Known rows, with every way that one mark hangs from another:
robiz[tunobun[sotud[vopi]] zuful]: [-1.24  4.26 -2.48 -1.14  2.51 -1.45  1.20 -1.21 -0.84  0.22  0.99 -1.87
 -1.09  1.89  1.59  3.12  3.49 -1.78  1.69 -3.09 -3.68  3.77  4.83]
neke[doteb]: [-3.24  2.63  1.83 -3.33  2.92 -0.24 -1.63 -1.28  0.16  1.35  2.20 -4.10
  2.36  2.45  3.08 -2.49  1.99  1.98 -1.11  1.03  2.73  1.13  0.97]
bori[kulos[doteb[neke pagu]]]: [-2.20  0.81  0.70 -0.44  5.66  0.36 -2.24 -1.66  1.00 -1.19 -0.91 -4.85
  2.46  3.41  3.07 -1.02  1.26 -1.65 -1.10 -1.33  2.34  0.46 -0.51]
tunobun[sotud]: [-0.65  5.33 -0.93 -0.44  3.95 -2.54 -1.00 -0.47  0.20 -0.35  1.05 -1.91
  1.19  1.32  1.70 -1.11  1.68 -2.15 -3.67  0.24  1.55  2.13  3.63]
zuful[robiz[tunobun[sotud[doteb[neke pagu]]]]]: [-1.33  1.49  2.94 -1.56  7.62 -1.06 -1.61  4.14 -0.92 -0.92 -1.86 -7.23
 -1.66  5.47  1.27 -1.12  3.23 -2.27  0.36 -2.03  1.28 -0.62  4.06]
sotud[doteb[neke pagu] tunobun[robiz[zuful]]]: [-4.89 -1.20  4.22 -3.42  5.83 -1.12  0.41  3.54 -1.85  1.06 -2.22 -7.35
  0.57  3.63 -0.59  0.55  3.69  0.99  0.94  0.82  0.42  0.83  1.21]
robiz[tunobun[sotud] zuful]: [-2.61  6.08 -1.28 -1.48  2.23 -3.16 -0.37 -0.83  1.04 -1.59  0.79 -1.27
 -0.25  1.39  1.66  2.17  3.61 -0.83  0.05 -3.16 -1.53  2.73  5.50]
doteb[pagu]: [-1.26  1.32  1.54 -2.95  2.17 -0.39 -2.99 -0.45  0.89 -1.07 -0.43 -3.07
  1.88  0.89  3.52 -0.89  1.94  0.37 -2.20 -0.09  1.58  2.13  0.74]
robiz[tunobun[sotud]]: [-0.88  5.51 -1.24 -0.45  2.63 -2.38 -1.82 -0.24  0.36 -0.62  0.94 -1.61
  0.35  2.21  1.51  0.35  3.32 -1.86 -1.71 -1.53  0.06  2.53  4.67]
sotud[tunobun vopi]: [-1.77  1.02 -0.96 -0.54  1.79  1.07  0.32 -0.83 -2.85  3.69  0.29 -5.74
  2.79  1.85 -0.16  0.68  2.40 -0.72 -0.83  1.95 -1.54  4.04  0.52]
kulos[doteb[neke pagu]]: [-2.66  0.78  1.85 -2.40  6.20  1.25 -1.10 -0.39 -0.51 -1.07  0.66 -6.96
  2.02  1.72  4.06 -0.50  1.28 -1.30 -0.86 -0.69  3.37  2.17 -0.32]
neke[doteb[pagu]]: [-3.42  0.79  3.44 -5.21  3.58  0.84 -3.28 -1.70  0.61  0.19  0.62 -3.90
  1.63  1.84  4.15 -2.94  1.94  1.84 -0.21  1.03  1.90  1.06  0.79]
sotud[doteb tunobun vopi]: [-1.78 -0.71 -0.35 -1.88  2.31  0.48  1.49  1.82 -4.17  3.50  1.54 -8.61
  2.25  3.54 -1.03 -0.41  2.46 -1.82  0.34  2.21 -0.30  5.58 -1.04]
sotud[doteb]: [-0.58  2.01  0.44 -2.27  1.81 -2.21 -0.09  2.61 -1.29  0.09  1.74 -5.43
  1.87  3.14  1.07 -0.88  2.13 -0.06 -1.84 -0.27  3.65  2.91 -0.39]
zuful[robiz[tunobun[sotud[doteb[neke] vopi]]]]: [ 0.29  1.70  0.42  0.71  7.23 -1.33  1.43  4.19 -3.34  1.95 -0.07 -7.45
 -2.21  6.67 -0.32  0.83  3.49 -3.52  0.84 -1.53  0.03  1.01  4.15]
bori[kulos[doteb[neke]]]: [-1.87  2.77 -1.20  0.76  4.78 -1.18 -0.94 -1.14  0.30 -0.15  0.59 -4.89
  3.30  3.36  1.96 -0.05  1.78 -1.40 -2.08 -1.12  2.99  0.53 -0.25]
sotud[tunobun[robiz]]: [-3.38  1.24  0.88  0.11  2.22 -1.36 -0.61  1.86 -0.10  1.93 -1.09 -4.21
  2.42  1.84 -1.18  0.13  3.58 -0.31 -3.53  2.43 -0.60  0.93  1.20]
sotud[doteb[neke pagu] tunobun[robiz] vopi]: [-1.88 -4.02  3.25 -1.71  6.65  1.22  0.15  3.50 -3.87  3.66 -1.72 -8.36
  0.93  4.66 -0.97  0.03  3.23 -0.97  0.48  2.65 -0.12  2.51 -0.32]
bori[kulos]: [-0.29  3.41 -1.36  0.70  0.75 -2.96 -2.93 -1.32  2.03 -0.29 -0.54 -1.11
  2.77  2.82  1.39 -0.37  2.36  0.49 -3.00 -0.58  0.93  0.28  1.30]
tunobun[robiz[zuful] sotud[vopi]]: [-0.73  2.50 -1.17 -0.31  4.66 -2.26  2.24  0.76  1.15  0.50 -0.25 -0.80
 -1.22  1.98  0.59  2.75  3.23 -2.11 -1.61 -0.71 -2.87  1.90  4.37]
fege[doteb[neke]]: [-1.56  3.18 -0.01 -0.69  5.37 -2.69 -1.34  2.01 -0.55  0.67  2.59 -6.88
  1.96  3.90  1.94  1.55  2.80  3.26 -2.65 -0.39  4.02 -0.15  1.45]

Rows:
[-0.97  4.19 -0.58 -1.59  2.96 -2.87 -0.48  2.66 -0.78 -0.79  1.27 -4.13
 -0.15  4.07  0.41 -0.62  3.10 -2.50 -0.81 -1.32  1.48  3.81  3.22]
robiz[tunobun[sotud[doteb]]]
[-3.12 -1.45  1.30 -1.12  5.01 -0.45  3.17  3.34 -3.67  3.68 -0.11 -8.10
  0.81  4.74 -2.24  2.73  4.24 -0.09  1.53  0.75 -0.87  2.17  0.85]
sotud[doteb[neke] tunobun[robiz[zuful]] vopi]
[-1.17  4.82 -0.25  0.72  3.91 -1.95 -0.95  2.10  1.18 -0.95 -1.02 -3.43
 -0.88  3.21  0.81  0.44  3.80 -2.53 -2.28 -1.75 -1.11 -0.28  5.38]
zuful[robiz[tunobun[sotud]]]
[-1.58 -1.27  1.22 -3.26  6.14 -0.85  2.04  2.86  0.19 -0.68 -1.24 -3.05
 -2.57  3.07  0.69  0.78  2.40 -2.51 -0.01 -0.89 -1.96  2.98  2.65]
tunobun[robiz[zuful] sotud[doteb[pagu] vopi]]
[-0.15  0.02  1.31 -2.16  6.72 -0.18 -1.02  1.27 -3.50  0.87 -0.02 -6.22
 -1.21  5.29  1.70 -0.02  3.09 -2.90  2.01 -1.18  0.64  4.13  2.75]
robiz[tunobun[sotud[doteb[neke pagu] vopi]]]
[ 0.12  3.14 -1.60  1.05  3.77 -0.39  0.19  1.50 -0.14  0.72 -0.68 -3.90
 -1.42  3.41  0.78  1.29  3.69 -3.64 -1.09 -1.87 -2.92  1.24  4.57]
zuful[robiz[tunobun[sotud[vopi]]]]
[-2.36 -3.91  2.02 -2.79  3.79  1.31  0.33  3.65 -2.47  2.69 -1.81 -6.95
  0.58  3.71 -1.02 -0.51  3.09 -1.65 -0.22  2.56 -1.73  3.89 -0.56]
sotud[doteb[pagu] tunobun[robiz] vopi]
[-2.87  2.80  1.23 -4.38  3.02 -1.99 -0.28  1.11  0.34 -2.82 -0.39 -3.61
 -1.17  2.95  2.16 -0.03  3.06 -0.89  1.80 -3.04 -0.68  4.03  3.90]
robiz[tunobun[sotud[doteb[pagu]]] zuful]
[-3.75 -3.15  2.12 -3.59  3.44  0.96  1.93  3.11 -1.52  1.85 -2.06 -6.45
 -0.04  3.27 -0.85  1.15  3.29 -0.63  1.41  0.61 -2.99  3.46  0.22]
sotud[doteb[pagu] tunobun[robiz[zuful]] vopi]
[-2.32  0.81 -0.34 -1.61  3.12  0.00 -2.46 -1.51  2.38 -2.05 -1.02 -3.37
  2.22  2.24  2.96 -1.38  0.90 -1.71 -1.47 -1.44  0.38  2.07 -0.95]
bori[kulos[doteb[pagu]]]
[-0.01  1.69 -0.51 -0.14  4.45 -0.98  1.65  4.19 -1.42  0.88 -0.25 -5.94
 -2.15  5.76 -0.42  0.25  3.34 -4.14  0.30 -1.58 -1.50  2.14  3.61]
zuful[robiz[tunobun[sotud[doteb vopi]]]]
[-1.50  2.97  1.66 -1.36  7.70 -4.05  2.14  4.06 -0.23 -0.18  0.66 -3.54
 -0.79  3.96 -0.34  1.47  3.13 -1.15 -1.41 -0.77  2.16  0.08  3.99]
tunobun[robiz[zuful] sotud[doteb[neke]]]
[-2.06  2.97  0.36 -2.24  5.07 -4.07  2.50  3.97  1.12 -1.65  0.12 -2.33
 -0.69  3.04 -0.48  0.50  3.00 -1.52 -1.93 -0.98  0.57  1.32  3.50]
tunobun[robiz[zuful] sotud[doteb]]
[-1.73 -0.48 -0.09  0.41  2.32  0.29  0.75  1.59 -1.65  3.98 -0.80 -4.57
  1.73  2.45 -1.52  1.18  3.76 -1.44 -2.05  2.46 -2.47  2.49  0.96]
sotud[tunobun[robiz] vopi]
[-1.45  1.58  1.77 -2.17  5.38 -1.01 -1.09  4.12  0.67 -1.81 -1.74 -5.68
 -1.96  4.60  1.17 -1.66  3.08 -3.17 -0.32 -2.01 -0.21  0.81  4.09]
zuful[robiz[tunobun[sotud[doteb[pagu]]]]]
[-1.32  2.50 -0.46 -1.61  5.46 -1.99  2.18  1.09 -3.18  1.01  1.77 -5.64
 -1.11  5.14  0.67  2.61  3.66 -1.91  3.07 -2.84 -0.21  3.73  3.73]
robiz[tunobun[sotud[doteb[neke] vopi]] zuful]
[-3.12 -0.70  2.00 -3.81  2.64  0.48 -1.13  1.82 -2.04  0.65 -0.57 -8.08
  2.44  2.67  0.41 -2.24  2.21 -0.12 -0.29  1.39  1.22  4.05 -0.39]
sotud[doteb[pagu] tunobun]
[-0.51  2.19  1.37  0.16  7.74 -3.50  0.80  4.63 -1.07  0.56  0.28 -4.30
  0.08  5.00 -0.52 -0.92  2.77 -1.87 -3.12  1.05  3.55  0.29  2.93]
tunobun[robiz sotud[doteb[neke]]]
[-4.33  2.06  0.65 -1.37  1.56 -1.65  0.91  0.92  0.66  0.98 -1.09 -3.51
  1.60  1.02 -1.11  1.96  4.28  0.91 -1.94  0.51 -1.93  0.76  2.59]
sotud[tunobun[robiz[zuful]]]
[-2.34  4.65 -0.63 -2.89  2.88 -3.38  1.15  1.81 -0.09 -1.91  1.43 -3.61
 -0.52  3.60  0.83  0.63  3.32 -1.24  0.88 -3.36  0.34  3.54  4.14]
robiz[tunobun[sotud[doteb]] zuful]
[-3.05 -1.34  0.34 -2.12  2.52 -0.45  3.55  3.54 -2.37  2.84  0.02 -6.49
  0.52  3.60 -2.12  2.09  3.61 -0.48  0.63  0.74 -2.39  3.39  0.54]
sotud[doteb tunobun[robiz[zuful]] vopi]
[-2.87  2.30  2.17 -3.86  6.12 -2.32 -0.71  1.04 -1.03 -1.72  0.06 -4.93
 -1.36  3.93  2.32  0.82  3.08 -0.99  2.59 -3.00  0.93  2.40  4.31]
robiz[tunobun[sotud[doteb[neke pagu]]] zuful]
